What can hang from each mark
z601: z142 z632
z142: z508 z601
z26: z526
z526: z26 z632
z508: z632
z399: z632
z632: z112 z145 z399 z526 z601 z917
z286: z112
z145: z632
z917: z142

Known rows, with every way that one mark hangs from another
z508[z632[z399 z601 z917]]: [-18 -40 -16  -2 -36  -1   8  51 -13 -31   1 -16 -25  -9   1  11  14   6
  16   4 -19 -14  12   4]
z145[z632[z112 z399]]: [  8 -17   0  26   0  21  14 -33 -11 -34   2   3   3 -20   2 -26  13  13
  29  -2  16  21  -6  11]
z632[z145 z399 z526 z601[z142] z917]: [-31  21  13 -68 -36   7 -11  99  -2  24 -39  25   0 -24   9  96 -11 -37
 -32  10 -23  -5 -10 -26]
z142[z508[z632] z601]: [ 35 -49 -45  28   6  25 -15   2 -23 -15  13 -34  -2 -15   5 -24 -28  -1
  29 -16  -5 -14  12  11]
z399[z632[z145]]: [-20  29 -10  19  25 -13   3 -14  22   8  23   4 -10  11 -25 -11  20 -17
  -5   0  -9  -2 -39  12]
z508[z632[z601 z917]]: [-14 -38 -22   9 -22 -11   3  23 -13 -19  11 -13 -14   8 -11  -6  12  17
  11  -5 -11 -18  18  14]
z142[z508 z601[z632[z526 z917]]]: [ 35 -19 -25  -8  25  29 -31  35 -28  23  -2 -27   0  -5 -10   4 -70 -35
  33   5   8 -16  12   0]
z632[z112 z601[z142]]: [ -9  -8  -1  11   5  12   2 -32  -7   7  -2  16 -17   6  29  -2  10  25
  -7  -5  -5  -4  20  -1]
z917[z142]: [ -6  12  18  43  39  -8  26 -44  16 -27  24  11   3   7  13 -42 -11  21
 -31 -22  -3 -25 -14  34]
z632[z112]: [  6 -19 -11  35  23   8   4 -42  -3  -1  14   9 -14  16  12 -36  14  21
  -5 -15  -8  10   7   4]
z145[z632[z399 z601[z142] z917]]: [ -5 -15   6   0 -14  20  17  10 -20 -28 -12  -6   8 -29  -3   7  -7  -6
  20   8  16  -2   2   8]
z917[z142[z508 z601[z632[z145 z526]]]]: [ 21  31  11  -8  30  13 -16   8   8   6   4   0   9 -10   7   9 -59 -14
   2  -4   9 -23  -8  17]
z399[z632[z526]]: [-25  27  -3  16  26 -24   8 -11   9   8  23   6  -8   6 -21 -12   7 -10
  -2  -9  -4 -22 -35  18]
z145[z632[z112 z399 z526 z601 z917]]: [  3  -5  17 -33 -24   4   9  23 -25 -23 -25  10   2 -22  -9  44   1   3
  33  17  22  13   2   2]
z601[z142]: [-16  -9 -15  46  20  19   3 -28   2  13  17   5   5  -4  20 -45  -6   4
 -35 -34 -15 -23   2   5]
z26[z526]: [-12 -14 -21  35  20 -10   1 -46   0   5   9   1  26   6 -24 -47  20  10
 -53  17 -19  -9 -14  28]
z526[z26 z632[z112 z601]]: [  0   9  33  16  -5 -22  21 -78   3  -9   8  -3  23  16  20 -24  32  29
  12 -24  32  34  -5 -22]
z399[z632[z112 z601]]: [-14  16   3  12  23 -16  15 -34   4  -7  16   4 -34  17  -9  -6  26  10
  25  15   6  -3 -13  13]
z526[z632[z112]]: [  8  -6   0  30  13  -3   0 -54   0  -1  10   4   6  26   1 -50  23  11
  14 -22  13  23  16  -7]
z286[z112]: [-15 -32 -14  65  -2 -10  35 -64  11  -5  24  -1   5  21   3 -76 -13  30
 -33  -9   2  -1  -1  13]
z142[z508 z601]: [ 39 -42 -35  37  39  31  -7 -23 -27 -12   5 -27   4  -8   6 -31 -39 -14
  13 -11  -3  -6  -2  12]
z632[z112 z145 z601]: [ -9  -2  -6  -9  -1   0 -12 -20   3   1  -9  22 -10  14   6  27  28  14
 -10  10  -8  25  -3   2]
z142[z601[z632[z112 z526[z26] z917]]]: [ 11   8  10  -1  24  15  -1  12 -20  27   6 -12  12  -8  -3   5 -54 -11
  19  -9  18  -8   5  -8]
z142[z508[z632[z526 z601 z917]]]: [ 15 -35 -30 -20 -27  -7 -24  40 -12   0  -3 -14 -16   2  -1  20  -3   3
  19  -3 -10  -9  17  -3]
z26[z526[z632[z145 z601[z142] z917]]]: [-10  19   2 -23 -14 -17 -14  -8   6  30 -20   8  37   9 -34   3  21 -11
 -42  29  -2   7   7  -6]

Rows
[ 11  -8  11  -5  -1 -10   5 -20 -13  -3  -9   0  -5  30  -8 -11  17   5
  25   1  19  23  30 -15]
z526[z632[z112 z601 z917]]
[ 49 -12 -24 -19  22  40 -36  33 -16  32  -9 -22 -14   2  -7  15 -52 -33
  40  18  10  14  23 -17]
z142[z508 z601[z632[z112 z145 z917]]]
[-12 -15 -20  -7 -36  -5 -18   6   7  -4   5  10 -13   6   3  17  36  28
   8  -2 -12   9  13   1]
z508[z632[z112 z145 z601]]
[ 12  28  49 -39  -5 -14  28  53  12  -1 -12   1   3 -21  29  48 -27 -13
 -19 -11   2  -2 -25 -26]
z632[z399 z526[z26] z917[z142[z508]]]
[ -9  14   3 -22 -22 -12 -10 -19   8   6 -24  12  24   3 -18   7  42  -1
 -26  41  -4  28  -4  -4]
z26[z526[z632[z112 z145 z399 z601]]]
[ -3   1   0   4  -3 -22  -5 -57  -2   6  -9   7  25  17 -24 -29  35  18
 -20  29   4  13   8   9]
z26[z526[z632[z112 z601]]]
[ -8  36  -3   4  21  -8   0 -14  24  18  15  12 -24  14 -17   2  28  -7
   9   6  -3  13 -23  -3]
z399[z632[z112 z145]]
[  1 -25  -2  17   4   1  14 -27 -24 -34   1  -7  17  -4 -28 -16   0   8
  23   6  24   3  -2  27]
z145[z632[z601 z917]]
[ 19  -3  -1  20   9  -6   2 -15  18 -22  22  -4 -13   1  18 -27  -8  24
  -3 -18  -3 -20   5  20]
z917[z142[z508[z632]]]
[-17  -2   0  25   1  -3   0 -45  -4  -7   4   1  18  13   6 -37  13   4
  -2 -21   9  -4  10   3]
z526[z632[z601[z142]]]
[ 25 -29 -33  -5 -20   1 -30  13  -1  10   6  -5 -18   3  13  -1   7  16
  19 -17 -10   3  18 -10]
z142[z508[z632[z112 z526]]]
[-17 -21 -21 -12 -33  -9 -11  41  -1  -7   1  -2  -8   5 -16  24  20   7
   2   0 -16  -4  10   3]
z508[z632[z145 z601 z917]]
[ 19  27   8 -23   0 -21 -13  -9  20  23 -14   4  32  16 -34  -6  12 -13
 -34  29   3  15   4  -6]
z26[z526[z632[z145 z917[z142[z508]]]]]
[  2  28  28 -17  -3  -5  10  25  18  -7 -11   6  11   5  -5   7   5 -26
  -6  -5   4  18  -4 -18]
z526[z632[z145 z399 z917[z142]]]
[-32 -18  -3  16  -5  21  11   5  -9 -22  -6   2 -12 -20  32   2   2  -3
 -19  -2 -18 -18  -9   7]
z632[z399 z601[z142]]
[ -8   8  41 -53 -27 -13  24  46 -12   2 -27  11 -12 -14  27  75   3   3
   2   8   3  18  -9 -35]
z632[z112 z399 z526[z26] z601 z917]
[-10  -2  -5  19  -1 -12   1 -33   2  -4  -4  -3  32   1 -22 -44  28  -4
 -32  20  -8   7 -10  10]
z26[z526[z632[z399]]]
[-24   5   4 -37 -50 -29  -7  48   6   9  -2   4  16  -7  -6  57  15  10
 -11 -15  -6  -1  -9 -14]
z508[z632[z145 z526[z26] z601 z917]]
[  0  52  21  -9  37 -11  21  22  22   8  11   1 -11   3 -29  19 -17 -27
   3  11   4 -15 -25   8]
z399[z632[z145 z917[z142[z601]]]]
[  3 -37 -30 -13 -34   2 -23  36  -8 -17  -4 -12 -17 -14  17  19   6   2
  17  -2 -17  -8   0   1]
z142[z508[z632[z399 z526 z601]]]
[ 35  13  29 -21  -1   1  12  14   9  -5 -13  -2 -16  11  14  -2   0  -8
  28   2  16  26  26 -31]
z526[z632[z112 z399 z917[z142[z508]]]]
[ -3   7 -10  -5  22  21 -21  39 -19  26   0  -7  19  -6 -23  14 -56 -34
   5  -2   2 -16  -4   8]
z142[z601[z632[z145 z526 z917]]]
[-19   2   9 -32 -39  -8   6  67  11 -24  -7   3 -18 -13   3  48  11   3
  -1  10 -16  -9   3   1]
z508[z632[z145 z399 z601 z917[z142]]]
[ 33   1   7  30  46  13  14 -30  -1 -24  12  -9   4  -8  17 -25 -47   3
  -3 -12   5 -23  -4  27]
z917[z142[z508 z601]]
[ 36  -1   7   4  11  17  10   8   3 -27   6 -10 -15 -21  29   0 -33  13
  20  -5   2 -16  14  10]
z917[z142[z508[z632[z112 z399]] z601]]
[ -5   9  38   5 -19 -12  29 -49   4 -20  -3  -4  12   1  31  -6  34  17
  16 -15  26  38 -12 -31]
z526[z26 z632[z112 z399 z601]]
[ -5  26  12 -17  14  -8  17   9   5  22   4   4 -41  12  -7  18   8  -3
  23  18   5 -10   9 -11]
z399[z632[z112 z601[z142] z917]]
[ -4  23  -1  -6  -3  15 -34   7  12  57  11  -7   9 -10  25  -7 -38 -11
  -4 -28   7 -18   0 -25]
z601[z142[z508] z632[z526[z26]]]
[-24  43   2 -39 -20  31 -40  60  18  62 -12  24  -9 -18  23  39 -20 -23
  -8  -3 -11  -4   7 -31]
z601[z142 z632[z112 z145 z399 z526]]
[ -4  23  25 -23   4   6  18  58  21  -9 -12  12 -10 -10   5  36  -9 -25
 -29   8 -18   5 -17  -7]
z632[z145 z399 z917[z142]]
[-17   9  -6   0  -7 -23 -14 -41   7   7 -11   7  42  13 -36 -17  37   0
 -40  28  -3  13 -11  13]
z26[z526[z632[z145 z601]]]
